Each row was made from one small tree. Brackets hold a mark, then the marks that hang from it, in the order of their numbers. Every link used is in the known rows. Write each row's tree.
(in the rows, 128 means zero)
Known rows
(z183 (z638 (z920 z102 z271 z863))): [143 127 123 159 123 121 130 153 127 133 121 109 140 130 151 127 196 150
 138 145 130  97 122 134 150 123 132 129 101 139 130 138  96 127 124 110
 146 135 141 141  89]
(z638 (z920 z863)): [122 134 126 152 155 138 131 137 137 115 135 111 127 127 130 154 126 161
 139 114 128 127 118 121 178 111 143 145 146 170 140 138 130 120 118 113
 139 130 151 100  72]
(z271 (z920 z102 z183 z863)): [121 125 129 120 128 122 133 106 131 115 119  88 129 121 157 172 229 165
 105 138 115 122 120 134 153 112 173 129 177 100 140 128 107 133 119 116
 136 141  81 119 125]
(z920 z234 (z863 z183)): [136 142 121 151 132 155 132 112 110 160 138  95 141 124 111 119 169 175
 115 132 126 115 123 117 160  74 147 128 148 114 140 158  63  98 126 132
 130 141 104 104 171]
(z102 z863 z920): [113 150 124 159 115 144 134 117 136 177 124 101 105 133 119 136 126  67
 148 124 131 128 119 102 113 135 141 119 161 110 131 115  56  58 106 120
 131 132 139 137 123]
(z823 z271): [125 161 127 136 117 120 129 115 137 130 150 118 117 146 116 116 176 103
 114 134 126 136 132 135 121 129 107 129 145 154 122 106 133 143 149 138
 123 123 129  98 139]
(z920 z102 z183 z638 (z863 z234)): [160 135 117 163 117 121 130  90 101 151  99  97 143 113 166 155  91 194
 106 149 119 128 121 138 170  68 166 141 190 102 139 195  52 130 124 117
 128 150  95 117 128]
(z823 z863): [117  94 140  99  96 135 132 114 128 155 143 120 124 128 123 139 138 128
 140 123 131 129 125 130 117 104 153 139 152 128 139 152 130 128 126 149
 132 121 127 128 122]
(z823 (z863 z102 (z234 z920))): [129 127 137 118 120 136 133 120 119 176 124 114 120 130 128 163  97 169
 124 130 124 121 125 138 134 102 129 117 142 136 145 119 127 169 143 172
 139 122 112 171 132]
(z638 z863): [120 114 132 150 121 140 128 127 131 128 136 109 127 126 132 156 107 138
 138 121 130 125 125 121 167 129 137 142  87 142 135 135 123 121 125  93
 130 125 125 119 131]
(z183 (z638 (z920 z102 z234 z863))): [141 130 119 153 117 132 134 143 121 136 131 112 155 129 137 147 171 174
 132 143 130  87 121 131 158 114 131 124  96 140 129 142  93 133 131 110
 149 137 134 147 122]
(z638 z183 (z863 z102)): [138 119 133 156 113 126 129 143 125 128 135 101 126 117 160 174  86 144
 127 107 114 121 128 129 167 129 135 143  23 123 142 149 134 109 130  97
 135 123 119  79 163]
(z638 (z920 z183)): [132 128 129 137 145 121 132 128 132 140 134 107 133 118 142 142 101 128
 126 134 119 138 122 126 165 148 134 135 146 163 139 143 139 119 117 103
 130 126 154  75  86]
(z102 (z863 (z183 (z920 z638)) z234)): [144 167 117 139 156 141 131 102 133 204 118  91 124 135 113 123 102  99
 142 141 125 160 128 110 129 125 145 123 133 135 142 140  53 109 109 114
 128 139 124 133 139]
(z102 (z863 z234)): [126 163 119 151 149 147 129 117 125 180 121 112 124 137 102 153 113 109
 135 122 131 140 131 106 117 115 131 118 152 128 128 114  84 107 123 132
 132 134 115 170 129]
(z638 (z183 (z920 (z863 z234)))): [139 126 125 118 147 134 131 139 142 133 120 111 130 124 143 154  97 124
 146 102 116 150 128 121 130 118 147 134  71 130 146 138 115 119 117 107
 133 134 125 104 153]
(z823 z271 (z863 (z183 z920))): [128 135 138 100  90 119 135  94 147 170 164  88 112 148 118 100 190  89
 125 142 122 157 126 139 117 116 142 141 150 166 148 143 107 144 139 145
 123 120 139  65 154]
(z271 (z823 (z863 (z183 z638 z920)))): [140 124 145 136  85 127 130 116 128 165 128 102 119 128 124  65 171 101
 133 142 137 137 122 153 113 135 163 131 114 120 138 147 126 112 129 134
 132 128 139 153 115]
(z863 z183): [147 137 128 126 117 120 130 113 122 142 131 105 131 124 138  90 156 122
 114 154 120 147 127 131 138 126 127 132 114 118 141 154  97 118 119 123
 119 131 133  81 161]
(z102 (z863 z183)): [134 154 126 146 122 132 131 106 122 167 132  95 120 132 121 109 144  93
 126 138 127 144 127 111 124 123 140 131 149 125 134 145  74  81 111 122
 128 133 128 100 141]
(z183 (z920 z638)): [138 123 124 106 160 127 130 117 156 158 118 119 125 130 135 121  68 118
 164 131 127 138 122 131 138 152 157 134 110 159 138 141 109 146 113  98
 131 134 140 118 102]
(z183 (z638 (z863 z823))): [137 108 130 141 114 134 128 134 121 120 130 124 138 130 139 146 144 131
 153 146 142  93 128 131 148 132 126 147  59 137 124 148 111 115 115  94
 143 133 132 163 145]
(z271 (z823 z863)): [125 122 147 144  84 134 127 121 123 157 131 118 114 126 114  88 158 112
 130 125 140 133 123 149 111 125 159 130 138 115 130 134 149 112 137 150
 131 123 129 162  93]
(z183 (z863 (z102 z920))): [136 149 132 145 112 126 134 128 133 142 122 104 108 141 141 136  98 108
 130  96 121  95 120 128 127 148 129 127 110 137 122 125  83 120 127  91
 133 132 135 135 133]
(z823 z271 (z863 z183)): [127 134 139 106  78 120 134  91 133 166 167  93 116 143 119 100 206  98
 116 147 124 151 128 140 118 103 132 142 158 148 142 148 112 137 142 156
 120 119 131  65 155]
(z920 z102 (z638 z863)): [139 115 123 155  85 124 129 117 121 142 120 114 137 118 159 155  88 179
 135 145 127 118 121 141 176 116 152 140  90 121 133 167  91 149 136 101
 130 130 113 105 101]
(z863 z102 z183): [160 163 129 152 125 102 130 121 119 143 126  99 120 131 151  95 138 147
  88 152 111 125 123 146 151 128 124 126 109 123 142 155  98 128 134 142
 128 131 132  90 178]
(z823 (z271 z920) (z863 z102)): [112 141 141 100 109 118 134  99 148 162 163  95 106 149 121 152 238 125
 115 134 122 121 126 149 123 117 144 131 165 145 137 107 143 166 150 167
 136 119 103 112 129]
(z920 z271 (z638 (z863 z183 z234))): [151 122 123 149 152 137 121 121 126 217 112  99 125 116 140 103 137 124
 163 159 131 145 131 129 165 125 137 133  88 106 139 154  67 123 108 103
 117 132 110 102  65]
(z638 (z863 z183) (z920 z102 z234)): [128 135 124 178 100 141 136 141 128 165 148  80 145 122 134 167 123 186
 119 140 115 128 116 124 217 130 138 128  57 161 154 145  90 135 139  86
 135 121 137  65 116]
(z823 (z863 (z234 z920))): [120 109 136 100 114 148 133 114 120 176 128 117 127 125 119 160 108 151
 143 131 130 138 128 128 126 102 131 121 145 132 145 117 127 162 133 159
 132 122 112 165 119]
(z271 z823 (z920 z183 z638)): [134 126 138 119 140 128 126  91 131 170 115  98 122 108 141 101 204 114
 136 160 135 135 125 155 136 160 176 126 149  83 128 124 145 120 110 109
 126 139  88 138  62]
(z920 (z863 z183)): [139 137 127 147 130 134 130 109 119 113 128  99 124 126 137 110 165 152
 118 130 127 133 121 124 155  83 148 148 157 124 142 166  84  99 115 124
 129 140 124  98 151]
(z234 (z920 z102 z638)): [135 127 125 133  99 128 133 120 111 135 105 121 127 110 164 141  76 185
 135 155 127 115 122 140 161 136 115 115 122 134 134 105 125 173 137 132
 133 125 108 114  79]
(z234 (z920 (z863 z183))): [132 135 130 136 128 141 133 113 110 114 115 101 118 114 150 123 119 171
 127 141 128 124 121 124 165 111 117 127 148 144 143 108 119 135 122 132
 133 131 114 104 117]
(z102 z920): [121 131 126 140 114 135 133 128 138 146 122 118 116 126 132 129 129  97
 139 132 127 126 120 122 123 139 129 118 130 105 134 116  87  99 116 123
 125 129 141 133 132]
(z638 (z920 (z863 z102))): [128 147 127 165 158 130 131 141 135 117 132 108 121 129 136 156 118 174
 126 113 123 117 115 129 183 112 141 142 144 172 140 139 130 125 126 122
 144 129 151 105  81]
(z183 z638 (z863 (z234 z920))): [151 134 124 118 126 141 134 126 116 153 111 112 142 135 138 143 116 125
 155 126 134  91 133 124 119 144 101 116  69 140 116 105  86 162 123  74
 138 141 116 196 135]
(z638 z863 (z920 z102 z183 z271)): [128 120 132 184 112 120 130 151 132 157 127  78 125 119 159 160 128 142
 123 132 112 132 117 126 201 149 147 135 100 162 149 140 108 117 126  80
 133 119 143  65  58]

Which tree is each row?
[127 143 133 167 145 130 125 159 139 164 125 112 115 124 125 102 165 114
 142 128 129 138 122 135 152 156 133 122 117 151 134 108 142 118 126 123
 133 120 153 114  21] => (z638 (z920 (z271 z823)))
[125 143 132 157 147 130 130 123 129 113 138 103 119 127 136 154 124 140
 127 125 126 130 118 126 179 115 141 157 174 181 139 153 128 101 114 113
 137 130 151  74  85] => (z638 (z920 z183 (z863 (z823 z271))))
[145 130 132 145  68 102 134 117 111 126 116  95 131 127 167 139 110 127
  92 122 109 116 122 134 131 136 145 127 147 124 127 156  83 127 136  88
 126 133 118  93 150] => (z920 z102 (z183 z863))
[134 123 137 150 128 129 129 153 142 120 128 105 112 125 156 186  51 131
 150 101 117 125 123 131 171 143 148 155   6 159 149 149 131 105 121  90
 144 123 134  93 155] => (z638 (z183 z920) (z863 z102 z823))
[137 113 129 126 138 132 131 139 151 128 123 112 131 139 139 145 110 112
 170 136 136 105 123 129 148 160 147 144  43 175 137 139 101 129 110  72
 148 135 148 165 146] => (z183 (z638 (z863 z823)) z920)
[139 136 123 126 120 125 133 145 140 148 118 109 131 127 145 160  93 116
 136 109 110 153 128 123 119 134 144 121  58 126 144 129 105 125 129 110
 134 129 125 104 152] => (z638 (z183 (z920 (z102 (z863 z234)))))
[107 125 132 108 162 146 128 117 140 106 126 111 118 127 129 175 226 154
 145 128 133 119 123 128 151 110 162 144 153 120 135 114 128 125 107 127
 141 137  91 149 102] => (z271 (z920 (z863 z823)))
[133 152 135 185 152 129 120 154 121 128 108 113  92 136 136 123 183 147
 128 116 129 101 120 134 151  91 146 146 159 132 132 140  91  86 121 158
 143 132 119 144  84] => (z920 z271 (z863 z102 z823))
[138 125 119 155 159 159 123 122 115 218 119 106 130 117 116 107 169 164
 160 136 136 102 125 121 159  81 158 127 160  97 129 157  52  96 115 133
 129 141  89 114  61] => (z920 z234 z271 z638 z863)
[128 143 122 154 150 149 134 131 127 155 143  96 140 123 117 141 142 174
 131 127 123 125 118 119 186 105 140 132 133 156 145 145 100 114 123 116
 136 132 139  84 102] => (z638 (z920 z234 (z863 z183)))
[108 152 128 163 113 150 132 123 132 163 122 113  97 135 114 150 118  67
 157 125 137 124 118 105 117 131 141 133 155 120 131 122  58  45 101 130
 137 130 142 149 117] => (z102 (z863 z823) z920)
[134 171 123 154 138 147 128 114 115 175 121 108 117 136 104 140 125 104
 135 141 132 151 130 112 128 109 129 135 137 131 136 140  65  87 112 138
 132 134 123 149 145] => (z102 (z863 z183 z234 z823))
[154 140 129 141 126 118 135 141 130 135 129 104 134 142 150 138 123 129
 144 115 127  71 123 135 144 158 120 134  66 167 117 138  99 140 123  67
 149 137 150 145 111] => (z183 (z638 z920) (z863 z102))
[146 185 125 145 134 134 127 114 119 154 130 116 120 143 106 127 162 118
 117 161 126 164 135 138 138 106  98 137 109 145 140 132  85 139 135 155
 122 130 124 132 171] => (z863 z183 z234 (z823 z271))
[118 118 121  86 162 151 131 104 139 188 133 113 143 117 119 160 195 158
 155 152 131 116 129 130 148 134 154 115 123  94 130 112 117 151 115 118
 131 136  74 132  92] => (z271 (z920 z234 z638))
[148 136 127 123 123 142 130 132 117 140 115 127 137 143 125 153 127 112
 163 120 142  90 133 128 114 132 112 138  64 143 112 135  79 135 116  81
 142 142 124 209 141] => (z183 z638 (z863 z234 z823))
[135 121 117 159  84 145 132 119 112 191 130 111 153 117 133 164  91 203
 132 147 126  99 123 134 182 108 149 120  82 109 132 159  71 149 147 110
 132 131  93 113 121] => (z920 z102 z234 (z638 z863))
[131 135 130 140 113 135 134 114 128 160 114 105 114 126 139 142  97  79
 137 127 123 126 121 119 123 143 131 126 144 111 133 132  64  86 106  97
 123 135 136 133 143] => (z102 (z920 (z183 (z863 z234 z823))))
[156 134 120 159  92 120 131 100 110 128 114  98 135 118 166 117 140 197
 118 152 124 125 116 142 176  70 166 150 147 107 141 200  51 126 124 122
 130 145 111  80 123] => (z920 z102 z638 (z863 z183))
[117 149 134 146 102 141 131 131 130 166 123 103 130 124 115 130 252 157
 111 141 129 116 123 153 133 147 165  95 112  82 129  80 132 146 151 140
 137 131  77 182  94] => (z271 z823 (z920 z102 z234))
[144 129 123 136  97 133 137 143 124 151 133 104 152 138 138 147 143 138
 147 119 129  76 124 127 141 149 124 123  61 155 117 134  80 145 130  62
 145 136 137 144 113] => (z183 (z638 (z920 z102 z234)) z863)
[110 120 135 165 137 148 129 147 138 118 142 113 120 125 127 189  83 150
 160 119 134 126 118 121 206 140 136 161  73 193 143 139 144 116 116  88
 143 118 157 103  66] => (z638 (z863 z823) z920)
[147 107 126 161  87 118 124 147 122 181 110 103 128 110 175 133 138 144
 149 140 119 130 126 139 161 125 149 132  49  91 138 161  79 124 128 103
 126 126 103  67  63] => (z920 z102 z271 (z638 z183 z863))
[144 105 123 134 129 145 129  87 107 214 134  97 153 104 133 142  62 152
 140 156 127 112 128 123 177 124 152 133 128 109 132 183  82 104 113  86
 121 137  97  76 132] => (z920 z183 z234 (z638 z863))
[133 155 132 155 123 134 128 110 119  99 136 106 110 137 127 118 180 140
 121 134 132 132 122 130 157  79 137 163 159 148 137 162  90  94 120 139
 132 136 127  96 149] => (z920 (z863 z183 (z823 z271)))
[140 202 127 172 153 125 125 138 122 142 122 133 106 154 109 169 117 151
 104 133 125 119 131 149 141 111  96 129 119 160 128 107 120 158 158 178
 139 126 119 187 157] => (z863 z102 z234 (z823 z271))
[119 150 126 166 115 128 133 149 133 130 131 115 123 132 132 168 116 149
 130 124 123 128 117 126 165 134 138 133 126 170 136 128 119 124 132 122
 144 122 152 109  70] => (z638 (z920 (z102 (z863 z823))))
[149 123 128 102 131 126 136 131 154 141 119 101 133 149 142 119 111  83
 171 108 130  95 124 125 110 174 144 132  58 174 122 129  78 143 110  41
 143 141 148 161 140] => (z183 z638 z863 z920)
[144 116 121 141 127 150 130 119 115 204 138 110 149 108 134 162  64 174
 152 134 125 104 129 128 176 115 141 129  45 103 134 167  97 118 129 103
 130 131  95  83 134] => (z920 z234 (z638 z183 (z863 z102)))
[146 162 128 142 146 145 126 133 106 170 100 115 115 121 127 125 131 141
 136 168 128 155 131 132 152 122  94 121  98 133 148 107  88 140 120 156
 127 127 113 150 120] => (z863 z183 (z234 (z920 z271)) z823)
[122 137 120 111 140 135 131 106 138 170 117 105 133 124 138 177 194 156
 141 150 126 130 126 132 143 129 161 118 135  96 133 112  96 157 120 121
 135 138  78 149  85] => (z271 (z920 (z102 (z863 z234)) z638))
[122 158 117 168  82 141 134 135 112 182 131 108 140 133 110 158 141 163
 104 128 120 105 124 118 132 110 142  99 133 113 128 121  65 119 155 142
 138 129  99 140 149] => (z920 (z102 z863) z234)
[145 127 137 147 118 123 128 131 106 163  99 100 117 109 159  80 150 113
 128 163 130 115 127 138 131 166 111 105 135 120 130  89 131 122 122 125
 131 127 114 131  71] => (z234 (z920 (z183 z638) (z271 z823)))
[131 125 124 139 143 141 130 170 132 191 138 108 139 112 130 146 146 126
 150 116 114 138 129 118 152 141 124 115  54 127 142 121 129 107 125 115
 132 118 132  55  68] => (z638 z183 (z920 z234 z271))
[143 132 117 159 101 133 126 143 114 228 113 115 140 119 132 114 163 169
 135 155 123 105 126 139 145 117 142 100 113  85 127 139  53 139 145 142
 127 130  89 114  68] => (z920 z102 z234 z271 z638)
[128 156 124 143 129 128 132 140 149 146 111 110 117 146 126 156  91 123
 135 118 120 139 120 125 129 141 154 121 115 165 142 117  84 140 132 118
 141 130 136 157 131] => (z183 (z920 (z102 (z863 z234 z823))))
[146 131 131 163  88  95 126 142 113 163 104  96 121 122 167 105 181 115
  90 149 107 130 125 138 126 137 142 112 160  99 135 140  81 113 135 130
 123 127 114  90 104] => (z920 z102 z183 z271)
[123 128 127 106 175 139 130  98 134 140 119  91 131 120 136 174 211 149
 123 137 121 134 126 124 149 111 162 129 178 103 141 118 110 132 107 115
 132 144  78 145 127] => (z271 (z920 z183 (z863 z234)))
[135 153 129 158 171 139 125 145 152 168 101  98 105 140 118 100 150 111
 147 111 127 145 121 129 131 131 163 121 132 148 143 108  90 123 123 120
 134 136 130 172  85] => (z183 (z920 (z271 z823) (z863 z234)))
[127 146 124 166 177 143 126 153 137 158 120 105 121 128 123 145 157 149
 144 118 125 137 122 120 169 111 135 130 143 157 142 119 107 124 119 124
 136 129 139 124  44] => (z638 (z920 z271 (z863 z234)))
